What can hang from each mark
Z384: Z255
Z812: Z756 Z804
Z756: Z255 Z384 Z483 Z518 Z589 Z629 Z762 Z804 Z812
Z762: Z589 Z756
Z518: Z255
Z804: Z756 Z812

Every row comes from one small tree of marks. Brackets hold a mark, then the marks that hang from it, in the order of their numbers. Every link used is in the known rows. Which tree was each row made from?
Known rows
[Z804 [Z812 [Z756 Z255 Z384 Z483 Z629]]]: -0.65 -2.36 -2.40 0.09 6.18 -0.56 0.30 -0.45 -1.82 -2.34 0.58 -1.61 1.71
 0.74 4.17 -1.45 -0.83 -3.07 -2.23 -2.37 2.00 -1.93 2.36 1.44 -0.89
 -0.24
[Z762 Z756]: -0.34 -0.06 -0.30 0.80 -0.17 -0.81 0.27 0.70 0.24 0.62 0.88 -0.29 2.07
 -0.38 0.74 -0.48 0.65 0.45 -0.10 -0.45 -1.46 0.55 0.29 -0.53 -0.80 0.51
[Z518 Z255]: 0.90 -0.96 0.07 -0.98 1.96 0.23 -0.65 -0.27 -0.27 -0.51 -0.11 0.10 -0.16
 0.55 0.02 -0.27 -0.44 1.00 -0.32 0.55 0.11 -0.24 -0.29 -0.85 -0.64 0.63
[Z804 [Z756 [Z384 Z255] Z589]]: -2.11 -0.84 -3.11 0.08 2.85 -1.11 0.56 1.55 -0.03 -1.67 0.97 0.27 0.57
 -1.37 2.39 -2.14 0.59 -1.85 -1.74 -0.61 -1.46 0.12 0.50 0.79 -1.30
 -2.19
[Z804 [Z756 Z255 Z384 Z483] Z812]: -0.64 -1.55 -3.22 -0.14 4.87 -1.28 0.27 -0.27 1.35 -0.09 1.36 -0.33 1.16
 -1.08 1.71 -0.65 0.33 -3.75 -1.11 -0.89 1.90 -1.88 1.11 0.74 -1.83
 -2.91
[Z812 [Z756 Z255 Z384 Z518 [Z762 Z589]] Z804]: -1.91 -1.48 -1.42 2.09 6.19 1.89 0.98 -0.93 -3.41 -2.84 1.04 -3.05 0.84
 1.19 4.23 -3.35 0.77 -1.60 -1.36 -4.23 -1.57 -0.56 4.12 1.00 -0.03 1.09
[Z756 Z255 Z384 Z483 Z518 Z589 Z629]: -2.42 -3.30 -4.93 0.84 6.44 0.77 0.05 -0.48 -2.24 -3.10 0.98 -1.64 1.22
 -1.04 5.45 -2.20 -1.81 -2.63 -2.36 -2.84 1.11 0.73 2.46 1.56 2.09 1.78
[Z812 [Z756 Z629 Z762 Z804]]: -0.33 -3.27 -0.17 0.68 3.01 1.90 0.78 -1.07 -2.83 -2.85 -0.45 -0.71 0.60
 1.36 3.64 -1.68 -1.01 0.09 0.13 -3.03 -1.06 -1.44 2.39 0.87 1.48 0.31
[Z804 [Z756 Z589] Z812]: -2.03 -1.72 -1.75 -0.20 2.45 -0.24 -0.48 -0.46 1.49 0.28 0.73 0.78 0.52
 -1.08 1.04 -0.21 1.15 -2.97 -0.03 -0.64 -0.17 1.57 0.38 0.79 -1.93
 -2.61
[Z812 [Z756 Z384 Z483 Z589 Z629 Z762 Z804]]: -1.71 -3.57 -2.73 0.63 6.15 2.43 1.22 -1.78 -4.10 -4.07 0.42 -1.61 0.85
 -0.17 6.85 -3.19 -1.43 -1.41 -0.92 -4.67 -1.15 -1.67 3.73 1.13 1.72
 1.45
[Z756 Z518 Z589 Z762]: -2.85 -2.37 -2.25 0.73 2.53 2.67 -0.05 -0.59 -1.77 -1.32 0.80 -0.54 0.22
 -0.55 2.81 -1.83 0.09 -1.28 -0.91 -2.28 -1.89 2.25 1.09 0.17 2.49 1.83
[Z756 [Z518 Z255] Z629 [Z762 Z589]]: -0.48 -3.27 -2.34 0.86 5.34 2.47 -0.79 -0.79 -1.61 -2.58 0.96 -1.40 0.66
 0.34 3.00 -2.28 -0.80 0.13 -1.02 -2.01 -1.86 0.09 1.83 -0.06 1.17 1.95
[Z812 [Z756 Z518 Z589]]: -3.54 -1.66 -0.48 0.94 2.51 1.23 0.16 0.19 -2.41 -0.99 0.40 -0.93 1.56
 0.69 1.68 -1.30 0.54 -0.78 -1.39 -2.34 -0.86 2.73 1.03 0.69 0.22 2.16
[Z812 [Z804 [Z756 Z483 Z589 Z762]]]: -1.74 -2.47 -0.93 -0.31 3.97 1.75 0.98 -2.23 -0.31 -0.99 1.14 -0.24
 -0.69 -0.25 2.45 -2.05 0.88 -2.12 0.45 -2.85 -1.23 -0.34 2.70 0.66 0.05
 0.53
[Z812 [Z756 Z384 Z589]]: -1.91 0.06 -0.75 0.69 2.20 0.72 0.62 0.09 -2.47 -2.11 0.05 -1.07 1.31
 -0.04 3.17 -1.54 0.28 -0.69 -0.92 -2.14 -1.43 0.73 1.33 0.37 -1.09 0.46
[Z384 Z255]: -0.34 -0.53 -0.93 -0.68 1.01 -1.07 -0.01 1.52 -0.44 -0.26 0.32 0.17
 -0.42 0.13 0.30 -1.29 0.13 -0.21 -1.97 0.52 -0.04 -0.52 -0.25 0.44 0.15
 0.04
[Z756 Z255 Z384 Z629]: 0.55 -1.26 -2.63 0.71 2.99 -0.24 0.12 0.13 -1.04 -3.05 -0.20 -0.86 0.81
 -0.17 3.75 -0.84 -1.68 -1.10 -0.75 -0.92 0.70 -0.99 1.41 0.96 0.55
 -1.06
[Z762 Z589]: 0.38 0.38 -0.63 0.80 0.91 0.28 -0.57 0.00 -0.05 0.14 0.48 -0.88 0.39
 -0.91 0.70 -0.63 0.42 0.11 0.11 -0.60 -0.74 -0.09 0.73 0.21 -1.00 0.13
[Z762 Z589 [Z756 Z384 Z483 Z629 Z804 Z812]]: -0.76 -2.25 -4.46 1.60 6.51 -0.28 1.44 -0.54 -1.69 -3.17 1.32 -2.49 2.53
 -2.17 6.67 -2.61 -1.09 -1.13 -0.79 -3.36 -0.25 -2.88 3.45 1.02 0.36
 0.52
[Z756 Z804]: 0.04 -1.26 -0.47 0.00 1.37 0.02 0.13 -0.81 -0.45 -0.09 -0.31 0.08 -0.68
 -0.21 0.89 -0.27 -0.58 0.16 0.45 -0.60 0.67 -0.65 0.78 0.36 0.75 -0.78
[Z804 Z812]: -0.57 -0.52 -0.61 -0.44 1.48 -0.43 -0.40 -0.51 0.72 0.68 0.33 0.09 -0.30
 -0.06 0.11 0.19 0.56 -1.89 -0.65 0.13 0.81 0.16 0.14 0.37 -0.71 -1.24
[Z756 Z518]: -1.90 -0.80 -0.80 0.69 1.21 0.31 0.19 0.15 -0.31 0.12 0.54 -0.38 0.27
 0.28 -0.37 -0.27 0.15 -0.60 -0.81 -0.63 0.08 1.08 0.18 0.28 1.03 0.80
[Z812 [Z804 Z756]]: -0.83 -0.43 1.07 0.19 1.29 -0.65 0.97 -1.12 1.28 -0.04 0.27 0.19 -0.73
 0.84 -0.86 -0.12 1.11 -0.96 1.11 -0.66 -0.20 -0.45 1.36 0.71 -1.72
 -1.82
[Z804 [Z756 Z384 Z589 Z629] Z812]: -2.21 -1.94 -3.44 0.68 4.25 -0.36 0.20 -0.72 0.83 -2.25 0.72 0.09 0.84
 -1.29 3.59 -0.77 0.04 -3.74 -0.39 -1.47 -0.55 0.52 1.59 1.46 -1.65
 -3.51

Write each row's tree
-1.77 -1.24 -0.05 0.07 2.27 0.10 0.52 -1.43 0.54 -0.69 0.32 0.20 -0.71
 0.04 1.02 -0.78 1.08 -1.47 0.85 -1.38 -0.70 1.17 1.75 1.00 -1.47 -1.19 -> [Z812 [Z804 [Z756 Z589]]]
-0.96 -2.23 -1.89 -0.28 2.97 1.42 1.54 -0.35 0.10 -1.82 0.92 -0.21 1.12
 -0.63 2.08 -1.18 0.27 -1.92 0.17 -1.82 -0.25 -2.35 0.83 -0.08 1.02
 -0.07 -> [Z804 [Z756 Z483 Z762 Z812]]
-0.79 -0.91 2.06 0.21 2.01 1.68 1.24 -1.48 -2.30 -1.50 -0.05 -1.02 -0.45
 2.33 1.43 -1.69 0.91 -0.24 0.09 -2.58 -1.57 -0.80 2.44 0.29 -0.07 1.21 -> [Z812 [Z756 Z762] Z804]
-1.75 -3.22 -4.24 -0.20 6.97 0.20 0.14 -2.23 -1.33 -2.10 0.54 -0.81
 -0.51 -1.50 5.55 -1.75 -1.39 -3.46 -1.28 -2.61 1.50 -0.94 2.93 1.82
 0.83 -0.88 -> [Z756 Z384 Z483 Z589 Z629 [Z804 Z812]]
-0.13 -3.00 -2.38 0.22 3.87 -1.40 -0.66 -0.23 0.20 0.68 0.72 -0.32 1.51
 -0.82 3.04 -0.85 0.04 -1.55 -0.70 -0.97 1.18 0.13 1.42 0.60 -0.53 -1.63 -> [Z762 [Z756 Z255 [Z804 Z812]]]
0.34 -3.05 -2.14 0.02 3.40 -0.59 0.04 -0.07 0.77 -1.31 0.64 -0.02 1.58
 -0.20 1.78 -0.53 -0.93 -1.62 -0.18 -1.09 1.63 -1.42 1.18 1.08 -0.37
 -0.79 -> [Z804 [Z756 Z255 Z483 Z629]]
-1.32 -3.39 -2.98 0.01 3.58 2.75 0.52 -0.78 -2.34 -4.70 -0.29 -0.63 0.48
 -0.70 6.19 -1.89 -1.24 -1.77 -0.35 -2.45 -1.15 0.41 1.60 0.88 2.82 1.16 -> [Z756 Z589 Z629 Z762 Z812]
-2.94 -5.66 -4.80 1.21 7.01 -0.32 -0.92 -0.64 -1.20 -1.39 1.07 -0.80
 2.13 -1.05 5.89 -1.95 -0.84 -2.93 -1.78 -2.79 0.80 2.66 2.73 1.89 1.26
 -0.26 -> [Z762 [Z756 Z255 Z518 Z589 Z629 [Z804 Z812]]]
-1.80 -0.29 -2.15 0.79 1.80 0.01 0.60 0.06 0.43 -1.41 0.65 0.14 0.97
 -1.50 2.06 -0.78 0.48 -1.65 0.24 -1.19 -1.42 0.57 0.75 0.35 -1.46 -2.19 -> [Z804 [Z756 Z384 Z589]]
-0.95 -0.15 -2.46 -0.28 3.50 0.14 1.60 -0.22 -1.16 -2.28 0.46 -1.28 0.53
 -0.94 2.98 -1.07 -0.61 -1.70 -1.13 -1.31 1.14 -2.41 0.96 0.17 0.93 0.67 -> [Z756 Z384 Z483 Z812]
0.58 -1.53 -1.68 1.12 2.16 1.94 -0.32 -0.67 -1.07 -2.18 0.50 -1.12 0.49
 -0.62 3.33 -1.66 -0.47 -0.36 0.17 -1.98 -2.06 -0.79 1.92 0.58 0.75 0.42 -> [Z756 Z629 [Z762 Z589]]
-2.15 -1.37 -0.34 -0.26 2.82 0.43 -0.47 -0.42 -1.41 -0.44 0.21 -0.44
 0.91 0.35 2.12 -0.93 0.95 -2.14 -1.13 -1.66 -0.12 1.70 0.99 0.86 -1.52
 0.15 -> [Z804 [Z812 [Z756 Z589]]]
-0.92 -2.44 -1.70 -0.27 3.65 -0.89 0.21 -0.86 1.85 -0.10 1.09 0.24 0.81
 -0.24 0.68 -0.03 0.08 -3.12 -0.34 -0.89 1.33 -1.32 1.07 1.16 -1.33
 -1.87 -> [Z804 [Z756 Z483 Z629] Z812]
-3.47 -4.02 -5.29 0.29 7.69 -0.11 0.69 -0.12 -2.83 -2.96 1.15 -1.19
 -0.31 -1.07 5.42 -3.55 -1.64 -2.38 -3.54 -2.79 0.70 -0.45 2.75 2.16
 2.70 1.21 -> [Z756 [Z384 Z255] Z483 Z518 Z589 Z629 Z804]
-1.59 -2.74 -2.47 -0.40 3.67 1.09 0.34 -0.82 -1.84 -2.53 -0.68 -0.31
 -0.28 -1.33 4.44 -1.15 -0.91 -1.10 -0.03 -1.69 0.96 0.44 1.23 0.93 1.82
 0.10 -> [Z756 Z589 Z804 Z812]
0.14 -3.50 -2.88 -0.88 5.22 0.30 0.47 -0.65 -1.55 -1.92 -0.19 -0.85 0.25
 -0.71 3.96 -1.15 -1.59 -1.34 -0.77 -1.54 3.44 -2.19 1.43 0.98 2.18 0.71 -> [Z756 Z255 Z483 Z804 Z812]
0.26 -3.89 -2.83 -0.34 4.20 1.85 0.46 -0.64 -2.12 -3.15 -0.57 -0.61 0.00
 -0.42 5.07 -1.63 -1.38 -1.11 -0.10 -1.94 1.18 -1.65 1.54 0.55 3.12
 -0.26 -> [Z756 Z255 Z762 Z804 Z812]
-0.40 -2.22 -3.74 0.91 4.58 -0.85 1.18 0.49 -1.51 -2.76 0.27 -1.31 2.32
 -1.35 5.71 -1.68 -0.93 -0.89 -0.63 -1.85 0.64 -1.44 1.78 0.30 0.81
 -1.05 -> [Z762 [Z756 Z255 Z384 Z804 Z812]]
-3.37 -3.32 -3.37 0.66 4.40 1.41 0.42 -0.19 -1.95 -3.86 -0.04 -0.90 0.89
 -0.47 4.56 -1.25 -1.16 -2.09 -1.30 -2.16 0.36 1.96 1.32 1.51 2.68 1.59 -> [Z756 Z518 Z589 Z629 Z812]
-2.04 -2.98 -4.96 -0.18 5.48 1.50 1.15 0.80 -3.21 -5.98 0.20 -0.98 0.20
 -1.02 7.63 -3.61 -1.26 -2.53 -2.62 -2.33 -1.61 -0.90 1.88 1.32 2.76
 0.34 -> [Z756 [Z384 Z255] Z589 Z629 Z762 Z812]
-1.23 0.78 1.38 0.65 2.58 -0.14 1.69 -1.04 -2.03 -1.74 -0.09 -1.50 -0.22
 1.85 1.37 -1.22 0.72 -0.53 -0.36 -2.06 -0.63 -1.10 2.44 0.68 -1.50
 -0.02 -> [Z812 [Z756 Z384] Z804]
0.17 -2.50 -0.08 0.19 2.89 0.08 -0.06 -0.09 -2.10 -1.10 -0.58 -0.65 0.95
 1.02 2.28 -0.95 -0.65 0.22 -0.37 -1.63 1.38 -0.70 1.38 0.78 -0.03 -0.17 -> [Z812 [Z756 Z255 Z804]]
-1.84 -4.80 -3.01 0.62 6.63 0.12 0.63 -0.25 -1.65 -3.17 0.43 -1.02 2.12
 0.33 4.27 -1.67 -1.48 0.09 -1.16 -1.88 0.26 -0.01 1.71 0.19 1.71 1.38 -> [Z762 [Z756 [Z518 Z255] Z629 Z804 Z812]]
0.18 -2.97 -2.10 -0.54 4.05 -0.54 -0.91 -0.91 -0.10 0.09 -0.17 -0.02
 -0.51 -0.37 2.31 -0.40 -0.58 -2.06 -0.51 -0.55 2.58 -0.45 1.13 1.08
 0.29 -2.09 -> [Z756 Z255 [Z804 Z812]]
-1.80 -1.15 -1.69 0.37 3.87 2.34 1.05 -0.78 -3.41 -2.43 0.91 -1.51 1.33
 -0.26 4.63 -2.80 0.15 -1.39 -1.28 -3.62 -1.96 -0.82 2.28 0.00 0.50 2.21 -> [Z812 [Z756 Z384 Z483 Z589 Z762]]
-0.77 -4.82 -2.28 -0.11 6.12 0.96 -0.31 -1.09 -3.35 -2.76 -0.20 -1.14
 1.37 0.18 5.72 -2.18 -1.79 -1.03 -1.10 -3.38 1.81 -0.21 2.91 1.89 1.01
 1.82 -> [Z812 [Z756 Z255 Z483 Z589 Z629 Z804]]
